In the rows, 128 means zero.
Known rows, with every way that one mark hangs from another
[sifo gile suze]: [163 176 108 107 176 142 140 135 141  98 122 105 111 202 107 123  86 151
 162 132 105 146 123 143]
[poro [sifo vonat]]: [ 93 111 138 156 139 126 115  96 143 119 119 147  89 125 104 119 114 115
 104 142 122 101 102 153]
[sifo gile poro suze]: [161 208 104 108 162 138 166 148 154  85 136 105 140 187 106 124  82 147
 159 137 101 178 125 129]
[suze basa [sifo vonat]]: [141  89 116 152 125 171  89 121 129 191 129 151 128 100 156 148 145 118
 132 123 119  97 131 135]
[sifo poro suze]: [140 180 132 116 123 142 176 130 130 110 124 102 128 170 112 123  97 128
 160 139 122 161 121 138]
[kosu [suze sifo]]: [154 140 115 188 129 186 111 172 117 155 105 119 121 131 145 165 151 149
 124 156 165 102 128 173]
[suze basa sifo]: [157 111 118 145 133 174  94 148 126 177 147 138  87 135 182 169 148 131
 135 140 113  96 132 139]
[vonat basa [sifo poro]]: [ 80 157 150 178  91  94 155 172  97 135 123 123 143 100 115 150 142 131
 156 111 131 170 131 114]
[vonat [basa suze] sifo]: [ 65  77 150 201 110  91 135 145  62 130 129 144 115  79 117 159 161 128
 135  96 112 138 152 149]
[vonat [sifo gile]]: [134 174 105 155 169 112 117 164 103 112 140 119 110 140 104 165 105 133
 141 128 102 139 110 124]
[gile [sifo suze [vonat basa]]]: [121  90 175 128 117 127 163  83 147 165  89 123 143 141 110  96  87 159
 166 110 162 134 122 153]
[kosu suze]: [141 140 119 154 127 148 124 154 108 116 112  99 101 130 126 165 149 135
 141 144 163 115 123 165]
[poro [sifo gile [suze kosu] vonat]]: [156 134 128  72 162 122 121  87 169  93 124 129 166 126 101  66  86 138
 103 130 118 107 124 119]
[poro [sifo gile]]: [131 162 112 139 186 126 108 140 169  83 146 141  63 177 119 135 101 152
 112 159 102 123 109 152]
[kosu [suze [sifo gile]]]: [172 168  84 181 168 184 102 185 146 130 117 120 135 144 135 166 138 172
 127 151 149 126 132 167]
[mavi [poro sifo]]: [ 94 161 111 173 131 134 124 151 154 106 128 153  55 159 131 132 141 119
  86 158 140  93 120 152]
[sifo gile poro [suze kosu] vonat]: [175 169 116  88 134 129 158 115 157  96 134 111 208 116 100  91  89 120
 136 109 116 159 135 106]
[gile sifo]: [162 122 159 149 133 139 143 125 137 144 145 130  47 164 147 170  89 133
 141 155 136 115  95 173]
[suze [basa [vonat sifo]] kosu]: [136  84 146  60  85  86 102 116  53 156 164 108 135  75 160 147 161  65
 116 120 119 107 118  56]
[kosu [suze [basa vonat] sifo]]: [139  98 110 119 110 168  92 137  96 171 120 113 134 119 171 165 183 121
 116 152 160 111 126 124]
[mavi poro]: [118 162 102 184 117 137 136 170 124 123 127 142  61 156 137 155 148 111
 121 134 140 110 129 150]
[suze basa kosu [sifo poro vonat]]: [175 105 126 120  90 157 113 128 141 178 157 144 180  51 177 136 154  97
 112 121 126 114 147  99]
[poro [sifo gile [vonat basa]]]: [ 83 122 131 158 162 105 102 124 175 104 107 160 118 130 104 107 120 161
 126 116 121 136 127 139]
[gile [sifo suze]]: [168 132 161 103 142 151 165 100 139 142 127 107  88 189 125 128  68 148
 153 153 142 120 102 167]

Rows
[156  81 145  53  88 107 105 109  87 137 164 118  95 110 185 144 166  71
 120 129 120 107 118  84] -> [suze [basa vonat] kosu]
[169 141 142  44  94 119 152 125  97 141 164  84 191  69 133 110 128  96
 136 113 115 126 152  64] -> [vonat [sifo poro [suze basa kosu]]]
[190  73 173   5  97 124 143  67 119 158 158 102 122 139 180 113 109 100
 130 143 146 107 113  92] -> [gile [sifo [suze [basa vonat] kosu]]]
[124  98 124 127 124  73 120 127  57  91 172 137 143  86 131 152 145  89
  85 111  96 141 126 102] -> [basa [suze kosu] [vonat [sifo gile]]]
[124 201  85 125 176 142 138 142 179  79 113 137 109 200 100  91 102 155
 100 150 126 120 130 139] -> [mavi [poro [sifo gile suze]]]
[ 83 129 141 177  94 110 150 137 132 132 106 138 144 102 113 128 142 125
 159 100 135 166 133 133] -> [sifo poro [vonat basa]]
[149 173 112 191 114 183 138 184 135 143 121 118 152 119 141 167 151 147
 126 157 163 140 132 161] -> [kosu [suze [sifo poro]]]
[ 68 149  98 186 145 107 111 149 188 102  95 176 126 129 102  96 146 155
  97 112 142 128 144 132] -> [mavi [poro [sifo gile [vonat basa]]]]
[140 136 150 163 114 133 162 104 158 142 135 134 117 120 119 153  85 116
 138 142 141 144  99 153] -> [gile [sifo poro vonat]]
[ 90 126 113  62 115 126 123  96 131 119 125 132 108 173 135  89 148 106
  85 148 139 106 125  97] -> [mavi [poro [sifo [suze [basa vonat]]]]]
[ 86 107 119 195 149  90 123 161  87 103 140 145 127  96 106 156 147 152
 137  95  96 157 157 139] -> [vonat [basa suze] [sifo gile]]
[150  88 103 151 122 186  85 130 125 183 109 119 168  72 142 153 168 133
 124 129 160  89 147 146] -> [kosu [suze basa [sifo vonat]]]
[125 116 168  98  97  96 150 135  86 152 110 103 179  96 120  91 130 133
 152  95 139 123 144  92] -> [vonat basa [sifo [suze kosu]]]
[138 116 139  55 152 142 119  91 146 124 140 109  91 162 132 104 117 136
 127 149 112  93 130 128] -> [poro [sifo [suze basa]]]
[125 112 101 188 151 137 108 139  99 116 146 170 102 164 149 166 140 127
  96 138  90 150 120 156] -> [basa [suze [sifo gile]] vonat]
[ 98  98 165 173  68  79 158 155  75 114 158 137 170  32 138 145 171 105
 118  92 121 153 165 114] -> [vonat [basa [suze kosu]] [sifo poro]]
[136 102 132  43 113 124 129  82  88 137 134  99 112 173 144 121 132 102
 151 131 119 133 116  98] -> [sifo [suze [basa vonat]]]
[113 164 117 131 138 116 162 129 163 106  96 118 200 145  85  89 104 165
 173  95 124 192 148 119] -> [sifo gile poro suze [vonat basa]]
[132 132 114  26 168 120 107  84 146  94 144 117 113 192 128  95 109 134
 114 151 103 137 112  93] -> [poro [sifo gile [suze [basa vonat]]]]
[215  87 168  28 120 146 143  88 142 158 165  97 115 124 175 121 102 125
 140 136 141  87 132 118] -> [gile [sifo [suze basa kosu]]]
[ 99  35 159 171  84  99 126 110  98 125 128 158 139  43 142 125 173 108
 123  78 127 112 161 146] -> [sifo [vonat [basa [suze kosu]]]]
[104 159 115 175 129 109 139 151 161 106 113 143 159 117 105 126 125 149
 163  98 120 187 138 128] -> [sifo gile poro [vonat basa]]
[ 86 162 134 142  89  87 152 140  68 124 138 116 134 131 108 152 126  84
 124 138 121 176  90  93] -> [basa [vonat [sifo poro]]]
[ 56 129 133 151 111 123 141 111 165 125  71 151 157 137  91  56 137 143
 108 107 161 111 143 135] -> [mavi [poro [sifo suze [vonat basa]]]]
[185 117 117   4 133 117 119  99 120 110 155 101 145 151 158 105 127 111
 134 121 109 134 128  67] -> [sifo gile [suze [basa vonat] kosu]]
[ 96 169  80 178 162 125 108 138 182  93 118 164 106 141  94 113 122 131
  81 136 129 112 126 139] -> [mavi [poro [sifo gile vonat]]]
[104 152 123 168 150  95 119 175 110 125 123 126 124 129 107 142 125 156
 158 103 113 161 134 119] -> [vonat basa [sifo gile]]
[161 124  81 114 146 166  81 153 122 144 128 119 145 139 161 163 165 145
 118 148 146 134 125 113] -> [kosu [suze [basa vonat] [sifo gile]]]
[127 112 155 182  74 137 136 149 147 173 115 161 194  61 156 116 155 128
 125 100 143 140 149 120] -> [suze kosu [sifo poro [vonat basa]]]
[119  88 134  59 145 138 112  61 147 135 124 124 133 125 109  84 112 125
 125 133 119  95 130 124] -> [poro [sifo [suze basa] vonat]]
[ 64  93 159 165 122 107 113 110 146 128  99 156 104 113 112 105 136 138
 123 121 135 116 123 146] -> [poro [sifo [vonat basa]]]
[103 120 144 110 148 136 131  74 144 121 101 125 135 151  85  83  89 129
 117 138 130 105 107 148] -> [poro [sifo suze vonat]]
